Each row was made from one walk, in order. Every step used is in the known rows, and no mark comes twice. Write each row's walk.
Known rows
dulin > zolumat > mogan > disu > gofa > bepo > pubap: [-2.766  0.471  0.643  2.201  0.413 -1.756  1.676  1.452  0.681 -0.235
  3.778 -0.657  0.603  1.753 -1.845 -0.545  2.575  0.034 -0.866 -0.650
  4.368 -1.390]
bepo > mogan: [-1.482  0.341  0.227  0.611  0.490 -2.151  0.553  2.184  0.567  0.991
  1.239  1.718 -0.807  0.743  0.169 -0.858  0.572  0.146 -1.195 -0.284
  1.202  0.192]
gofa > bepo > mogan > disu > dulin: [-2.717  0.405 -2.476 -0.197  0.575 -0.975  1.114  2.017  0.866  1.698
  0.637  0.230 -0.224  0.972  0.895 -2.317  0.338  3.191 -0.939  0.670
  2.418 -0.585]
disu > pubap > bepo > mogan: [-2.381  0.958  0.435  0.767  0.565 -0.798  0.564  1.266  0.354 -0.501
  2.515  0.833 -2.199  0.431  0.386  0.666  2.322  0.842 -0.867  0.585
  1.168 -0.122]
zolumat > gofa > bepo > pubap: [-0.863  0.660  1.786  1.087  0.567 -3.427  0.952  1.860  0.226  1.055
  2.854  1.716 -0.899  1.008 -1.847  1.246  2.179 -0.428 -0.896 -0.332
  3.560 -0.515]
gofa > bepo > mogan: [-1.222  0.297  1.128  0.825  0.730 -2.437  0.686  1.659  0.130  0.796
  1.037  1.726 -0.560  1.016  0.068  0.013  1.847  1.879 -0.820  0.471
  1.736  0.352]
dulin > zolumat > gofa > bepo > pubap: [-0.714  0.610  1.559  1.857  0.096 -3.574  0.975  1.473  0.342  1.618
  1.481  1.693  0.184  1.040 -2.655  1.510  2.765 -0.939 -0.952 -0.212
  3.634 -0.480]
dulin > zolumat: [-0.202  0.155 -2.232  2.023 -1.465 -1.856  0.632  1.638 -0.616  1.445
  0.507  0.892 -0.298  1.101 -2.551  0.179  1.264 -0.636 -0.723  0.004
  2.231 -0.805]
gofa > bepo > mogan > disu > pubap: [-3.278  0.907 -1.105  0.598  0.631  0.183  1.042  2.000  0.133 -1.255
  3.314 -0.531 -2.896  0.908 -0.801 -0.172  1.809  1.290 -0.748 -0.261
  2.067 -0.700]
dulin > zolumat > mogan: [-0.716  0.005 -0.752  2.044  0.131 -2.870  1.113  1.865 -0.553  2.083
  3.605 -0.196  0.864  1.024 -0.968 -1.177  1.330 -0.788 -0.653 -0.293
  3.083 -1.070]
bepo > gofa: [-1.583  0.667  0.496  0.913  0.342 -2.275  0.979  2.548  0.261  1.491
  3.317  1.217 -1.554  1.218 -0.640 -0.941 -0.094 -1.025 -0.999 -0.936
  1.997 -0.220]
dulin > zolumat > mogan > disu > pubap > bepo > gofa: [-3.730  1.101  0.462  1.510  1.114 -0.539  1.610  1.326  0.389  0.778
  4.391 -0.961 -0.829  1.006 -0.548 -0.154  2.624 -0.534 -0.693 -0.389
  2.423 -0.759]
disu > pubap > bepo: [-1.623  1.053 -1.489  0.758 -0.421  0.148  0.635  1.269 -0.981 -1.621
  4.729 -0.068 -4.091  0.668 -0.776  1.461  2.288  1.297 -0.211  0.855
  2.092 -1.331]
zolumat > gofa > bepo > mogan > disu: [-2.940  0.372 -0.151 -0.164  1.777 -1.347  1.258  1.908  0.411  1.426
  0.305  0.922  0.846  0.930 -0.286 -0.620  2.084  2.175 -0.855 -0.270
  1.836 -0.188]
bepo > mogan > disu: [-3.391  0.218 -1.661 -0.369  1.169 -0.074  1.235  2.341  0.434  0.634
  1.324  0.161 -0.637  0.885 -0.103 -1.488  0.972  1.116 -1.054 -0.945
  1.217 -0.387]
mogan > disu > dulin > bepo: [-2.072  0.022 -3.573  1.933 -0.812 -2.464  0.670  2.966  0.368  1.027
  4.858  0.218 -1.285  0.442 -0.781 -1.330 -0.130  1.408 -0.624  0.087
  1.942 -0.617]
gofa > bepo: [-0.057  0.233 -0.650  0.778 -0.169 -1.855  0.813  1.708 -1.301  0.004
  2.837  1.087 -2.034  1.387 -1.159  0.654  1.720  2.566 -0.144  0.727
  2.790 -0.722]
mogan > bepo > gofa: [-1.861  1.294 -1.074  0.318  0.564 -1.870  1.172  2.686  0.801  0.970
  1.543  1.419 -3.478  1.682 -0.948 -1.435 -0.622 -0.234 -0.875 -0.874
  2.540 -0.725]
zolumat > pubap > bepo > mogan > disu: [-3.499  0.470 -1.096 -0.561  1.723 -0.145  1.344  1.913  0.715  1.154
  0.395  0.790 -0.463  0.303  0.284 -0.218  2.931  2.168 -0.772 -0.487
  1.287 -0.180]
gofa > bepo > mogan > disu: [-3.167  0.212 -0.913 -0.196  1.364 -0.251  1.356  1.933  0.147  0.407
  1.106  0.207 -0.417  1.086 -0.120 -0.768  1.922  2.433 -0.771 -0.324
  1.628 -0.255]
gofa > bepo > mogan > disu > dulin > zolumat: [-2.017  0.250 -2.638  1.519 -0.541 -1.391  1.030  1.251  0.728  2.452
 -1.432  0.310  1.462  1.087 -0.960 -1.248  1.573  1.838 -0.928  0.793
  2.590 -0.522]
mogan > disu > dulin: [-2.194  0.380 -4.324 -0.370 -0.226 -0.466  1.082  2.485  0.283  1.440
  2.150 -0.202 -1.362  0.970  0.194 -2.597 -0.755  2.264 -0.779  0.195
  2.645 -1.407]

Which walk is each row?
[-1.940  0.497  0.506  0.329  0.798 -1.232  0.661  1.278  0.258  0.559
  1.428  1.383 -0.828  0.581  0.660  0.290  2.178  1.310 -0.863  0.540
  0.973  0.051] -> pubap > bepo > mogan
[-1.802  0.506 -0.170  2.526 -0.361 -3.959  0.710  2.911  1.117  2.176
  4.827  1.331 -0.929  0.655 -0.401 -1.320 -0.492 -0.696 -1.000 -0.343
  2.046  0.201] -> disu > dulin > bepo > gofa
[-2.550  1.310  0.783  1.067  0.410 -0.850  1.006  1.617  0.138 -0.088
  4.590  0.363 -2.959  0.931 -0.441  0.502  1.609 -0.344 -0.671 -0.069
  2.044 -0.543] -> disu > pubap > bepo > gofa
[-3.695  0.369 -1.385 -0.599  1.422  0.708  1.330  1.650  0.235  0.267
  1.410 -0.070 -0.673  0.765  0.335 -0.559  2.220  2.044 -0.796 -0.258
  0.975 -0.479] -> pubap > bepo > mogan > disu
[-3.135  0.900 -1.677  0.191  0.866  0.843  1.320  1.396 -0.810 -1.350
  5.792 -1.567 -2.929  0.718 -0.128  0.339  2.695  1.679 -0.173  0.337
  2.429 -1.665] -> zolumat > mogan > disu > pubap > bepo
[-1.676  0.525  1.109  1.515  0.379 -2.434  0.677  1.474  0.710 -0.126
  1.126  1.623  0.346  1.459  0.058 -0.826  1.461  2.198 -0.888  0.539
  2.346 -0.214] -> disu > gofa > bepo > mogan
[-2.923  0.468 -0.847  2.011  0.111 -2.986  1.032  2.978  1.209  2.061
  4.682  0.572 -0.718  0.718 -0.416 -1.683 -0.302 -0.222 -0.989 -0.654
  1.952  0.052] -> mogan > disu > dulin > bepo > gofa
[ 0.257  0.503  0.455  0.760  0.390 -3.543  0.643  1.658 -0.869  1.492
  1.494  2.219 -0.088  1.083 -1.389  0.912  1.926  2.130 -0.285  0.819
  3.097 -0.649] -> zolumat > gofa > bepo
[-3.066  1.094 -0.414  0.594  1.014 -0.900  0.969  1.977  0.448 -0.284
  2.419  0.249 -1.711  0.698 -0.972  0.007  1.934  1.061 -0.826 -0.239
  2.249 -0.651] -> zolumat > gofa > bepo > mogan > disu > pubap
[-1.097  0.464  0.816  1.091  0.086 -2.101  1.088  1.896 -0.151 -0.157
  3.876  0.841 -2.428  1.227 -1.665  1.055  2.002 -0.081 -0.772 -0.417
  3.314 -0.594] -> gofa > bepo > pubap
[-3.845  0.705 -1.441  0.693  0.504  0.179  1.138  1.540  0.885 -1.112
  1.928 -0.109  0.537  1.530  0.037 -1.870  1.206  2.243 -0.839 -0.115
  2.186 -1.440] -> pubap > bepo > mogan > disu > gofa
[-2.957  0.179 -0.719  2.120  0.266 -3.112  1.238  2.924  1.270  1.096
  6.833 -0.398 -1.050  0.445 -0.724 -1.228  0.686 -1.223 -1.120 -0.981
  3.121 -0.606] -> zolumat > mogan > disu > dulin > bepo > pubap
[-3.526  0.741 -1.303  1.478  0.313 -0.790  1.179  1.385  1.505  0.362
 -0.422  0.713  1.741  1.084 -0.783 -1.216  2.518  1.924 -0.897 -0.202
  2.563 -1.115] -> dulin > zolumat > pubap > bepo > mogan > disu > gofa
[-2.881  1.000 -2.329  0.102  0.154  1.441  1.076  1.343 -0.898 -1.784
  4.464 -0.975 -3.786  0.714 -0.765  1.007  2.601  1.829 -0.203  0.441
  1.952 -1.567] -> mogan > disu > pubap > bepo
[-1.628  0.696  0.960  1.773 -0.267 -2.135  1.088  1.708  0.443 -1.027
  4.004  0.651 -1.457  1.694 -1.692  0.186  1.586  0.268 -0.853 -0.300
  3.967 -1.133] -> disu > gofa > bepo > pubap
[-0.683  0.646 -0.938  0.214  0.308 -1.696  0.817  1.664 -0.455  1.124
  1.738  2.021 -2.161  0.113 -0.423  1.535  3.259  2.077 -0.175  0.501
  2.285 -0.650] -> zolumat > pubap > bepo
[-2.719  0.284 -1.436  1.935 -0.432 -2.560  0.990  2.882  1.227  0.695
  5.443  0.190 -1.788  0.473 -1.332 -0.558  0.565 -1.014 -1.157 -0.890
  2.685 -0.510] -> mogan > disu > dulin > bepo > pubap
[-1.629  0.031  0.418  2.259  0.021 -3.643  0.295  2.600  0.777  0.936
  3.232  1.867 -0.557  0.245 -0.406 -0.185  0.909 -0.271 -1.084 -0.334
  0.740  0.749] -> dulin > bepo > mogan
[-2.729  0.639  0.155  1.263  0.210 -1.085  1.425  1.759  0.523 -1.254
  3.765 -0.021 -1.238  1.753 -1.718 -0.219  1.879  0.723 -0.828 -0.654
  3.819 -1.317] -> mogan > disu > gofa > bepo > pubap
[-3.588  0.805 -1.106  0.719  0.812 -0.663  1.186  1.780  1.360 -0.228
  0.841  0.786  0.644  1.051 -0.007 -1.523  1.942  2.367 -0.847 -0.355
  2.506 -1.164] -> zolumat > pubap > bepo > mogan > disu > gofa
[-2.879  0.039 -2.074 -0.217  1.501 -0.432  1.701  2.586 -0.561  0.778
  4.945 -1.319 -0.608  1.041 -0.060 -2.154  0.848  1.024 -0.555 -1.058
  2.601 -1.456] -> zolumat > mogan > disu
[-2.735  0.964 -0.515  0.880  0.785 -1.740  1.452  1.620  1.288  3.245
  0.329  1.227  0.222  0.498 -0.254 -0.239  2.580  0.831 -0.786 -0.076
  2.510 -0.195] -> mogan > disu > dulin > zolumat > pubap > bepo > gofa
[ 0.131  0.517 -2.387  1.689 -0.959 -3.752  0.630  2.297  0.849  3.918
 -1.422  2.610 -0.076  0.098 -1.460 -0.289  1.628  0.553 -0.793  0.109
  3.293 -0.421] -> disu > dulin > zolumat > pubap
[-1.793  0.723 -1.085  0.970  0.398 -2.894  0.759  1.100  1.088  3.862
 -2.062  1.724  3.133  0.468 -0.804 -0.513  1.998  0.930 -1.070  0.869
  2.332 -0.571] -> pubap > bepo > mogan > disu > dulin > zolumat > gofa
[-2.426  0.383 -3.009  1.155 -0.466 -0.705  1.006  1.017  0.786  2.377
 -1.130  0.060  1.330  0.844 -0.624 -1.062  1.796  1.511 -0.956  0.863
  2.065 -0.696] -> pubap > bepo > mogan > disu > dulin > zolumat
[-0.884  0.578 -2.314  1.137 -0.315 -3.175  0.728  1.788  0.586  3.930
 -1.262  1.573  2.412  0.717 -1.804 -0.989  0.755  0.314 -0.977  0.365
  2.959 -1.074] -> mogan > disu > dulin > zolumat > gofa
[-2.891  0.540  0.917  1.424  0.913 -1.646  1.666  1.863  0.575 -0.846
  5.075 -0.615 -0.467  1.699 -1.063 -0.864  2.016  0.529 -0.806 -0.764
  4.273 -1.426] -> zolumat > mogan > disu > gofa > bepo > pubap
[-1.738  1.033  0.299  1.362  0.319 -2.777  1.101  1.588  1.194  3.372
  0.437  1.953 -0.036  0.464 -0.265  0.159  2.318  0.386 -0.784  0.205
  2.592 -0.012] -> disu > dulin > zolumat > pubap > bepo > gofa
[-1.860  0.660  0.063  1.296  0.358 -2.781  1.253  1.518  0.906  2.214
  0.990  0.949  0.695  1.020 -1.991  0.331  2.371  0.147 -1.029 -0.087
  3.881 -0.752] -> mogan > disu > dulin > zolumat > gofa > bepo > pubap
